What can hang from each mark
N: R
F: E T
B: L S
L: B
T: F Z
R: E N
Z: E
E: L R Z

Every row comes from one small tree of marks. Brackets hold a mark, then the marks that hang from it, in alphabetical order. Every link used is in the known rows. Which tree was each row made from?
Known rows
(Z E): [ -3.3   0.8 -11.7   1.2   1.7  -7.3  17.4   0.6  -9.1  -1.8  -2.6  -6.4
  -6.1   9.2   6.5  -5.0   4.9   0.0   2.3   4.6]
(F (T (Z E))): [-22.3   0.3  -1.6 -14.1  -0.4  -5.7  14.3  11.2  -7.0  -3.5  -8.9 -29.9
 -10.9  22.1  -8.2  -6.9  10.7  -5.0  17.6  10.3]
(N (R (E (L (B S)) Z))): [ 23.3   4.6  -1.8   3.6  27.8 -14.6  -5.9  18.5 -15.5  10.7  12.0 -29.3
  -6.3  25.7  17.6  32.6 -11.0  10.1  54.8  -4.6]
(L B): [ -8.3  -2.4 -19.9  -7.6   5.1  -0.3  -9.2  -9.5   1.1   0.3   2.9   5.7
   0.1   6.4  -0.1   8.9  -3.5  -6.2   3.9  -4.3]
(F (E R) T): [ 10.3  -8.0  28.6  -5.6   6.9  -2.7  10.5  16.5 -17.6   1.2   0.6   6.4
  -2.7  14.4 -23.4  -0.2  22.5 -12.0  28.8  13.0]
(E (L (B S)) (R N) Z): [ 22.8  -4.8   1.1   4.6  25.2 -12.6  -7.0  12.2  -3.7  28.0   6.9 -27.6
  -6.7  33.2  12.6  28.3 -10.0   5.5  45.4  -2.0]
(L (B S)): [  1.9  -3.8  -5.2   1.3   9.9 -10.1 -10.5 -10.1  -6.9   0.2  10.5  -1.4
  -1.5  11.7   9.6  15.7  -7.0   4.7  14.7 -12.6]
(N (R (E (L B) Z))): [ 13.8   5.9 -18.2  -4.3  24.5  -5.0  -5.8  19.2  -6.5  10.9   4.9 -22.6
  -5.4  20.2   8.1  25.1  -7.3  -0.7  43.8   2.8]
(F (E L (R N)) (T Z)): [-14.8  -5.7  11.1  -1.5  13.5  -1.9  20.4  22.0 -15.1  22.7  -8.7 -36.0
  -4.4  31.4 -12.6   4.6  10.1 -13.8  57.5  18.6]
(R N): [-26.8  -0.3  -6.2   4.6   0.3  10.4   8.9   1.8  -0.9  10.6  -1.4   2.5
   1.2   5.7  10.4   3.3   0.7   0.2  -3.1  -2.3]
(F (E R Z) T): [ 19.3  -7.5  30.3 -15.9  12.0  -5.0   0.1  31.6  -8.8  -0.3   2.7 -22.0
  -9.3  21.6 -22.5   7.3  21.6 -11.1  25.8  13.2]
(E (R N)): [ 3.4  1.1  8.8  8.7  4.6  3.6 11.6  5.6 -4.1 13.2 -5.8 11.6  2.5 12.3
  4.3 -4.6  6.6  0.2 14.6  6.1]
(B S): [ 9.4 -1.4 15.0  7.9  4.0 -9.9 -0.8 -0.1 -8.0  0.4  7.9 -7.6 -0.9  5.3
  8.7  7.4 -3.6 10.7 11.1 -7.7]
(R (E L) N): [-25.6   1.5 -27.8  11.2   9.3  11.5  22.4   9.6 -16.6  18.4   4.8 -11.7
  -2.8  13.5  19.2  13.8  -8.3   0.1  18.4   4.6]
(E (L B) Z): [ 10.1  -4.4 -22.1 -12.6  17.0  -7.1 -17.8   8.0   8.2  14.2   5.3 -32.5
  -7.8  14.7  -1.2  27.0 -13.3  -5.9  19.7  -1.0]
(B L S): [  7.7  -0.6   3.9  17.8   1.4 -13.9   4.9  -3.0 -14.0   9.0   9.4 -16.3
   4.8   7.1   7.6  19.7 -11.7   9.5  19.8 -12.3]
(F (E L (R N) Z) T): [  2.7 -10.7  19.1  -6.0  18.9   0.7  11.3  36.9 -10.5  26.2   1.3 -30.6
  -9.3  29.1 -13.3  20.9  13.2 -11.7  42.0  15.1]
(T F Z): [  9.6  11.1   7.4  -3.6   4.6  -6.7  -0.9   6.1   4.8  -1.0  -6.1 -57.5
   3.4   6.3  14.9 -21.9  -9.9   4.4  21.9   8.8]
(N (R (E (L (B S))))): [ 16.0   3.4  -4.7  14.9  23.3 -13.0   4.1   3.2 -24.8  13.7   9.1  -1.7
  -0.4  19.0  17.0  25.2  -9.8   8.7  58.7  -4.2]
(E R Z): [ 37.3   2.3  17.5  -6.7   8.9  -8.7  -7.5  17.5   5.9   0.7  -2.4 -18.6
  -4.9  13.8  -5.8  -0.8   5.3   1.3  13.7   7.4]

Write each row's tree
[ 49.7  -4.1   8.1   0.2  25.0 -23.3 -17.1  10.5  -3.5  17.8   8.3 -30.7
  -7.6  27.4   2.5  25.4 -10.3   4.5  49.6  -0.3]  (E (L (B S)) R Z)
[ 28.6 -10.6  26.7 -10.5  19.0  -9.6   2.3  34.2  -9.9  16.3   2.4 -32.6
 -10.2  23.3 -24.3  17.5  12.7 -11.7  44.1  17.0]  (F (E L R Z) T)
[ 41.3   7.0  12.9   4.7  19.7 -20.3  13.1  14.8 -11.7  12.7  -6.2 -72.2
   2.7  18.8   7.2 -19.2  -6.0  -4.2  66.3  23.8]  (T (F (E L R)) Z)
[-16.1  -2.0 -28.2   1.7  23.7   0.3   1.4  14.5 -15.1  16.8  17.5 -43.2
 -10.0  32.5  28.8  37.3 -15.4   5.9  30.2  -8.5]  (R (E (L (B S)) Z) N)
[ 28.5   0.2   8.1  -3.4  22.2 -10.8   0.3  26.8  -4.2  13.5   8.6 -75.5
  -3.9   9.4  11.8   4.6  -9.6  -1.7  33.5  12.7]  (T (F (E L Z)))
[ 11.5  13.0   2.6   5.8  10.6 -10.1  28.0  12.2  -8.4   9.7 -14.6 -52.8
  -0.6  27.8  26.8 -32.9   1.1   5.1  39.7  19.2]  (T F (Z (E (R N))))
[ 10.9   1.7  11.0  -1.8   9.5   1.4   0.8  20.0   4.8  10.6  -3.8 -16.7
  -4.1  19.5   4.8   2.2   5.9   1.2  10.9   5.6]  (E (R N) Z)
[ 59.3   2.1  22.3   0.7  25.6 -17.3   3.3  30.5  -7.4  16.0   4.0 -66.6
  -2.6  16.5   5.7  -3.0  -3.7  -2.0  51.9  20.3]  (T (F (E L R Z)))
[-33.8  -1.0 -46.9   4.4  14.5  11.5  12.5  -0.2 -15.8  18.4   8.0  -7.4
  -2.7  19.6  19.0  22.2 -11.2  -6.1  22.3  -0.7]  (R (E (L B)) N)
[-11.0  -9.3  17.8 -20.4   8.3   1.8  -2.2  29.2  -4.9  -3.8   7.7 -30.9
 -10.3  14.8 -16.1  15.2  15.1 -10.8   8.2   5.2]  (F (E Z) T)
[ 32.6  -4.1   5.5   8.9  15.6 -14.0  14.6   9.3 -16.7  14.3   0.0 -14.3
  -0.5  12.1  -7.8   3.1   4.0  -8.7  43.9  15.6]  (F (E L R))
[ 32.8   0.9  16.3   5.1  26.0  -6.9  11.7  32.1  -7.8  26.6   3.4 -64.5
  -1.7  21.9  16.5  -0.1  -3.2  -1.1  48.5  19.0]  (T (F (E L (R N) Z)))
[ 34.5   4.7  -6.5  -2.8  25.3 -20.7   4.1   5.3 -10.9  13.5  -3.0 -66.1
   3.0  24.7   7.0  -9.4 -10.0 -10.2  70.2  18.5]  (T (F (E (L B) R)) Z)
[  5.0  -3.1 -28.4   8.4  17.7  -9.0  21.8  -1.9 -13.9  28.3  -6.0   1.3
  -5.6  29.6  10.0   9.2  -0.1  -6.3  40.5  10.3]  (Z (E (L B) (R N)))
[ 40.8  -7.1   4.2  -1.6  29.6 -25.9  -5.6  14.3 -14.4  12.4  12.7 -44.7
  -7.8  31.1   2.2  26.4  -3.6  -2.6  55.3   3.2]  (F (E (L (B S)) R Z))
[ 13.6  -4.5 -13.4  16.6  22.3 -18.2  21.6  -2.6 -21.8  28.5   1.9  -6.5
  -6.7  35.0  18.9  15.9  -4.1   4.6  51.3   2.6]  (Z (E (L (B S)) (R N)))
[13.8 -1.8  3.4 15.0 11.1 -1.1 14.3  7.1 -5.4 30.3 -6.4  0.8  0.9 14.5
  2.7  5.3 -2.4 -0.3 33.2 10.4]  (E L (R N))
[ 47.0  11.2   5.1   6.4  16.9 -24.6  20.5  12.1  -9.4  16.4 -14.1 -64.6
  -3.1  23.6  13.9 -24.9  -7.8   4.1  61.8  25.0]  (T F (Z (E L R)))
[ 22.2 -10.8  23.7   0.7  14.4  -7.5  12.7  19.2 -18.9  18.3   1.0  -4.6
  -4.2  16.2 -24.8  10.6  13.9 -13.1  49.8  17.3]  (F (E L R) T)
[  0.3  -4.4 -36.7  -0.7  14.1 -12.4   9.9  -6.8  -9.7  15.2   0.3 -10.9
  -7.8  17.3   5.3  13.8  -7.4  -6.5  26.5   3.9]  (Z (E (L B)))
[ -9.5  -1.7   2.5   0.6  10.4  -6.5  28.2  18.9 -12.4  26.4 -15.7 -27.5
  -9.7  36.3  -5.3  -0.8   8.6  -5.6  52.0  20.3]  (F (T (Z (E L (R N)))))
[ 15.4  -5.5  -1.0  15.8  20.5 -10.9   2.9  -2.7 -12.8  30.5   4.1  -0.8
  -0.7  25.8  13.1  21.0  -9.4   4.3  49.0  -2.8]  (E (L (B S)) (R N))
[ 39.6  -3.5   7.5  -2.3  20.1 -16.1   4.0  24.2  -8.0  12.0   2.6 -43.7
  -6.4  19.0  -8.2   9.9   3.0  -7.5  40.0  15.6]  (F (E L R Z))
[ -0.8 -11.8  11.6 -14.8  15.0  -2.8  -0.3  31.7  -6.3  13.1   7.8 -40.8
 -11.7  16.5 -17.3  25.7   6.5 -11.3  27.4   9.2]  (F (E L Z) T)
